Each row was made from one small tree. Brackets hold a mark, then the marks that hang from it, in the order of their numbers. Every link used is in the known rows. Write each row's tree.
In the rows, 128 means zero.
Known rows:
(J_139 (J_563 J_273 J_277 J_490 J_525 J_740)): [114 164 147  95 149 104 190 169 131 100 180 181 158  52 171  63  81 114
 152  81 125 134 128 119]
(J_740 (J_563 J_277)): [105 138 121 106 111 115 126  95 143 120 133 113 117  93 133 120 124 139
 114  81 134 105 153 129]
(J_397 J_449 (J_563 J_273 J_277)): [134 113 118  97 108 148  84 112 105 131 146 131  99 109  88 123 139 177
 120  96 118 133 139 118]
(J_663 (J_397 J_563) J_490): [165 135 147 106  77 174  75 111 140 124 156 125  98 124 144 151 130 151
 135 128 148 195 131 133]
(J_740 (J_563 J_139 J_273 (J_490 J_663))): [136 168 137 130 164 173 152 136 124 116  98 180 149  43 158  96  77 116
 149  43  94 160 125 102]
(J_663 (J_397 (J_563 J_273 J_277 J_525))): [120 127 141  82 121 149 105 136 115 126 189 146 119  99 111 108 114 161
 160  99 125 165 132 118]
(J_139 (J_563 J_277)): [114 138 125 109  92 111 133  92 135 120 145 122 129 115 144 109 135 149
 116  83 136 117 156 126]
(J_525 (J_563 J_139 (J_490 J_663))): [141 162 134 130 150 169 132 126 124 122  86 172 126  63 164  98 112  97
 153  70  91 138 146 105]
(J_740 (J_563 J_490)): [132 161 142 120 116 139 136 117 146 115 113 127 127  83 159 127 107  86
 111  85 133 132 148 123]
(J_663 J_397 J_490): [169 137 151 119  98 159  96 122 139 123 148 127 118 116 162 148 114 133
 133 134 134 158 114 144]
(J_740 (J_563 J_273 J_277 (J_490 J_663))): [137 164 157 115 141 148 130  97 120 136 111 138 135  43 152 108  92 107
 121  39  99 127 148 125]
(J_563 J_139 J_277 J_525): [ 89 134 142 100 160 101 156 151 122 118 155 164 135  92 134  76 113 147
 176 116 122 122 113 124]
(J_397 J_449 J_563 J_663): [144 121 113 112  74 186  78 122 125 119 122 106  68 117 108 160 163 131
 119 139 121 181 136 133]
(J_525 (J_563 J_277)): [113 131 112 108 115 117 114 100 136 122 137 130 121  96 129 114 135 144
 127  78 113  96 163 123]
(J_490 J_663): [138 136 133 136 137 150 123 115 109 141 106 124 118 116 135 130 136 118
 133 120 116 135 132 129]
(J_490 (J_663 (J_397 J_449 J_563))): [167 122 124 111  81 211  52 102  95 138 112 106  59 124 111 157 167 130
 113 139 124 157 145 122]
(J_490 (J_663 J_397)): [156 135 144 129 118 179  96 113 107 141 115 116 104 115 135 144 136 115
 126 132 111 140 129 133]
(J_663 (J_397 J_449 J_563) J_490): [180 129 131 100  62 192  53 112 124 119 145 115  73 124 134 163 147 149
 118 142 146 176 130 132]
(J_397 J_449 J_563 (J_663 J_490)): [167 134 126 111  59 190  73 118 136 115 134 110  73 105 142 168 151 136
 129 132 129 203 125 144]
(J_490 (J_663 (J_397 J_449))): [170 126 131 124 103 197  72 112  91 138 102 108  78 113 126 153 151 115
 111 146 110 125 128 134]
(J_663 (J_397 J_449) J_490): [182 129 137 115  81 177  73 120 121 117 137 117  92 114 152 160 131 135
 115 150 130 142 113 144]

Which tree is each row?
[144 158 141 115 167 138 141 139 119 124 126 169 133  33 152  83  94 107
 138  62  80 115 145 118]
(J_525 (J_563 J_273 J_277 (J_490 J_663) J_740))
[178 132 148 104  96 203  68 133 108 125 133 139  94 100 117 143 119 119
 113 114 115 168 133 115]
(J_663 (J_397 J_449 (J_563 J_273 J_490)))
[156 116 118 104  74 189  57 114 112 124 134 113  68 136 103 157 160 142
 109 148 134 154 139 122]
(J_663 (J_397 J_449 J_563))
[114 160 178 105 187 116 178 178 110 122 131 182 123  46 168  54  99  87
 180 126 104 127 106 129]
(J_563 J_139 J_277 (J_490 J_663) J_525 J_740)
[153 144 138  96 114 174 108 151 128 114 189 156 132  98 146 128  95 158
 170 105 139 213 115 119]
(J_663 (J_397 (J_563 J_273 J_525)) J_490)
[ 91 133 127 100 199  95 188 199 120 101 178 204 156  64 133  50  82 162
 191 112 109 131  88 115]
(J_563 J_139 J_273 J_277 J_525 J_740)
[136 152 184 120 152 136 131 117 112 143  97 156 119  69 153  87 115 103
 149  95  94 123 124 133]
(J_563 J_139 J_277 (J_490 J_663))
[142 163 121 130 192 164 160 175 122 106 114 210 148  33 159  73  80 116
 166  69  75 150 122  96]
(J_525 (J_563 J_139 J_273 (J_490 J_663) J_740))
[169 144 151 117 101 187  82 109  99 145  89 117  74 103 129 139 151  91
 109 119 119 156 151 121]
(J_397 J_449 (J_563 (J_490 J_663)))
[116 152 181 101 138 103 147 139 124 132 145 138 132  82 155  95 108  83
 147 116 125 113 131 140]
(J_563 J_277 J_490 J_525)
[158 142 168 106  90 177  83 120 131 132 133 126  96 117 137 140 129  97
 120 126 133 175 144 126]
(J_663 (J_397 (J_563 J_490)))
[153 131 117 100 116 211  85 138  83 130 145 140  90  95 110 135 132 141
 147 116 114 178 128 109]
(J_490 (J_663 (J_397 J_449 (J_563 J_273 J_525))))
[ 91 147 116  91 129  91 182 149 133 100 179 151 134  90 157  76 119 135
 146 112 147 117 137 125]
(J_139 (J_563 J_277 J_525 J_740))
[117 150 167  99 180  98 177 187 122 117 171 177 151  53 152  70  76 102
 161 114 112 123 107 130]
(J_563 J_273 J_277 J_490 J_525 J_740)
[130 151 149 107 117 123 115 105 139 126 124 135 121  75 153 107 120 101
 124  73 107 101 166 127]
(J_525 (J_563 J_277 J_490))
[132 150 146 100 109 188 116 168 122 105 127 158  83  72 143 115 130  92
 166 129 114 200 118 123]
(J_397 J_449 (J_563 J_139 J_490 J_525) J_663)
[116 154 148 114 204 124 199 221 122  99 157 220 166  53 158  58  61 108
 187 119 108 159  81 108]
(J_563 J_139 J_273 J_490 J_525 J_740)
[ 96 133 138  97 160  86 167 169 126 116 171 148 125  91 140  82 116 125
 156 148 133 110 115 135]
(J_563 J_277 J_525 J_740)
[128 154 152 114 186 120 185 204 124 107 162 185 160  65 156  82  71  92
 163 126 116 147 100 121]
(J_563 J_273 J_490 J_525 J_740)
[ 96 165 147  95 167 121 173 154 133 103 150 188 158  31 159  66  65 124
 171  46 110 137 122 109]
(J_740 (J_563 J_139 J_273 J_277 J_490 J_525))
[102 170 139 108 150 136 173 159 141  98 131 171 141  60 172  86  85  91
 162  85 132 150 126 108]
(J_740 (J_563 J_139 J_490 J_525))
[101 137 142  90 100 138 118 128 134 125 164 120  94  94 125 122 143 127
 161 118 127 178 139 140]
(J_397 (J_563 J_277 J_525) J_663)
